(in the rows, 128 means zero)
Known rows, with every step that occurs:
K F V U: [144 123 158  93 157 174 162 120 151  79 119 121 152 124 109 170 102 100
 122 152  88  88 142 118 137]
U V Q K: [159 152  85  90 131 148 142 157 128  94 139  96  75 179 169 147  92 170
  93 151  90  80 140 161 120]
C U K Q: [ 91 164 144  98 105  93 112  81 137 134 157 109 108 116 120 121 135 138
  88  61 142  75 142 128 132]
Q V F: [133 112  99 177  95 169 126 159 147 108 176  92 103 156 147 129  94 132
 108 104  71  61 148 166 136]
C Q K: [ 96 127 148  77 105  91 135 115 134 140 152  83  97 170 151 142  94 124
 103 121 158  96 144 160 170]
V Q C U: [124 174 127  55 112 122 134 169  88  92 135 145 128 141 134 133  95 211
 117 123 139 108 117 161 146]
V Q K: [140 167 125  61 128 146 130 175 106 108 133 116  99 150 157 161  79 177
 107 146 126 103 123 158 152]
U V Q: [164 147  80 112 126 138 138 145 126  92 126 100 101 157 171 136 112 178
 106 157  81  87 130 150  98]
K U V Q C L: [134 130 115  74 146 113 117 136 118  85 117 119 108 161 136 131  76 174
  82 112 118  84 155 164 153]
C U: [102 126 144 134 115  98 100  99 138 121 136 128 109 133 108 124 137 132
 114  82 148 101 140 132 149]
F C U V Q: [ 93 140  72 142 134 103 117 122 167  74 156 132  98 136 109 123 138 152
 118 111  92 133 126 175 139]
F K Q C U: [ 84 142 120  68 123  99 177  92 122 104 109 107 124 134 154 144  83 183
 155 118 128 129 115 145 142]
Q K U V F: [126 127 112 103 131 147 106 135 156  87 139  99  80 194 111 128  59 124
  77  99 113  76 165 155 161]
V Q C U K J: [128 193 122  35 116 119 141 147 105 105 146 147 120 130 119 130  95 191
 110  85 140  89 141 162 127]
V F C Q K U: [ 62 134 116 124 105 115 108 128 177  55 163 102 125 159 104 125  74 118
 106 114 103 111 127 183 181]
C Q V F K: [ 90 105 126 144  78 121 149 103 150 118 158  43  98 165 171 143  79 133
 121 115  93  62 150 181 150]
V F K Q: [ 89 144 122 120 102 136 147 104 147  61 114  82 139 135 171 147  75 149
 146 148  77  95 101 140 131]
L C: [101 147  63  91 133 130 136 148 146 133 132 155 159 130 104 122  94 141
 153 141 138 136 131 157 161]
F C U K Q: [ 65 156  98 124 129  92 122  95 169 107 174 134 113 105  90 116 143 125
 112  76 115 134 127 156 148]
L C Q K U: [ 75 138  82  47 120  97 127 130 157 141 139 114 138 163 104 129  50 142
 120 116 169 109 154 183 202]
V F C Q: [ 66 140 109 146  95 112 118 123 171  59 166 108 143 139 122 119 107 117
 129 135  88 120 106 174 154]
U K F C: [ 99 171 126 115 155 151 133 108 167 105 168 121 129 112  92 144 122  67
 110 125  96 105 141 125 125]
V F: [112 142 128 144  99 149 112 137 142  72 142 118 137 143 134 125 104 120
 124 135  95  92 117 138 133]
U V F K: [119 129  94 155 115 155 147 100 160  60 124  77  92 174 157 134  90 121
 132 148  50  82 138 145 108]
V U K: [134 151 169  98 148 163 158 134 113 122 155 120 113  95  73 105 125  93
 106  89 107 101 169 126 143]
K Q V U: [152 113  94 105 123 133 167 156 120 125 161  89 133 119 162 120 105 188
 105 103  97  76 131 159 133]

Rows:
[ 89 129  90 186  98 159 120 135 172 102 208 101  83 143 105 120 106 108
 101  66  65  68 160 181 150] -> Q V F C U K
[152 125 101 107 138 127 106 128 140  90 104  97 112 154 124 126  87 178
  85 113 103  91 152 148 120] -> K U V Q
[ 65 116  67 100 101 121 138 116 173 119 141  76 137 159 122 132  36 149
 139 112 114  82 161 202 191] -> L C Q V F K U
[137 113 162 106 135 173 175 125 134 112 118 135 125 114  95 141 114 120
 129 120  89 124 152 136 143] -> F V U
[ 85 136  59  53 123  99 134 127 165 131 144 105 124 180 114 123  50 143
 111 124 152  96 162 187 187] -> L C Q K U V
[165 157  85  79 142 153 139 158 138  76 140  91  87 184 174 161  81 159
  95 169  85  60 137 155 117] -> U V Q K F
[ 93 128 114 155 103 115 117  77 166  68 134  91  78 168 131 129 110 124
 118 101  85  68 148 144 133] -> C U V F K
[153 136  96  81 138 133 123 146 126  85 108 113 118 162 119 117  75 194
  90 111 110  98 149 158 124] -> K U V Q C
[128 143 104 118 113 105 109 112 137  91 137 104  87 157 144 132 127 173
  97 105 110  74 140 152 122] -> C U V Q
[134 137 141  64 122 169 142 138 134 110 103 121 104 152 134 180  64 169
  98 124 105 106 146 156 153] -> F V Q K U
[ 90 138 124  88 172 127 123 139 157  86 168 134  99 157 129 180  88  71
 111 150 127 103 137 156 197] -> Q K F C L
[137 135  88 153 108 147 127 126 155  68 145 100 105 173 152 116 112 126
 110 144  66  72 136 143 104] -> U V F
[107 151 172  91 179 149 150 124 137  83 174 129 120  91  78 138 122  55
 104 116  98  86 167 138 178] -> V U K F C L
[ 96 143 151  70 139 106 146 150  90 117 148 169 121 142 141 134 107 123
 128 128 156 119 138 151 181] -> Q C L
[ 99 126 156  62 113 112 146 103 157 116 144  80 111 178 156 179  76 108
 101 144 139  76 142 152 165] -> C Q K F V
[ 98 183 141  48 121 107 157 119 104 138 166 127 124 116 153 131 112 134
  95 100 136  85 136 135 144] -> U K Q C L
[ 82 137 130  60 139 102 184  99 111 106 110 111 123 128 181 163  80 159
 155 140 125 125 116 150 160] -> F K Q C L
[115 137  63 169 119 145 129 128 177  52 161 111 107 163 133 113 116 118
 120 146  50 106 126 163 116] -> U V F C
[ 90 121  57  96 105 109 146 140 154 156 164 103 142 152 132 125  80 150
 137 123 137  96 152 192 173] -> L C Q V
[ 71 146  54 113 115 123 130 103 176  85 135 122 117 162 106 124  76 137
 148 121 102  90 150 171 165] -> L C U V F K
[ 72 168  88  89 119 116 116 111 155 142 158 149 129 124  75 114 105 118
 127  86 147 101 158 153 171] -> L C U K
[134 148 136  67 115 171 156 145 128 116 116 124 101 152 152 181  80 162
 113 141  99 108 135 154 144] -> F V Q K
[125 137 140  75 147 166 146 131 157 101 136 118 105 171 132 187  72  96
 110 148 117  89 148 132 157] -> Q K F V
[139 117  76 120 107 118 151 142 130 139 155  87 130 133 186 134 109 189
 109 111 108  81 118 157 119] -> K Q V
[128  93 135 119 105 113 160 130 129 142 169  66 105 140 138 122 109 140
 103  96 117  71 167 176 158] -> C Q V U
[127 156 107 109 108 138 151 120 133 159 177  83 108 119 152 126 115 141
  87  84 101  65 147 140 112] -> U K Q V
[ 79 140  78  72 108  92 139 123 151 143 139 122 164 140 123 125  87 143
 147 141 152 122 134 172 173] -> L C Q
[ 82 165 143 108 162 133 125 101 160 104 173 124 117 110 108 160 126  48
 104 125 102  91 151 130 151] -> U K F C L
[ 82 129  60 103  90 119 137 142 161 127 169  99 146 159 134 123  67 147
 134 127 119  77 148 197 177] -> L C Q V F
[101 157  43  86 122 113 119 136 153 105 140 138 127 153 117 123  92 173
 130 125 124  92 143 174 157] -> L C U V Q
[ 97 149 125 117 100 105 119  92 140 147 175  93  91 125 130 122 130 143
  81  47 127  54 156 143 133] -> C U K Q V
[137 153 130  57 134 141 110 167 116 103 118 111 104 154 133 157  58 184
  88 122 134  97 137 161 164] -> V Q K U
[119 137  80 136 111 138 154 100 159  59 126  71 106 167 179 136  88 149
 126 152  50  76 122 146 107] -> U V F K Q
[ 71 168  59  96  95 125 121 124 166 124 182 119 131 133 108 117  79 148
 114  75 117  56 152 176 170] -> L C U K Q V F
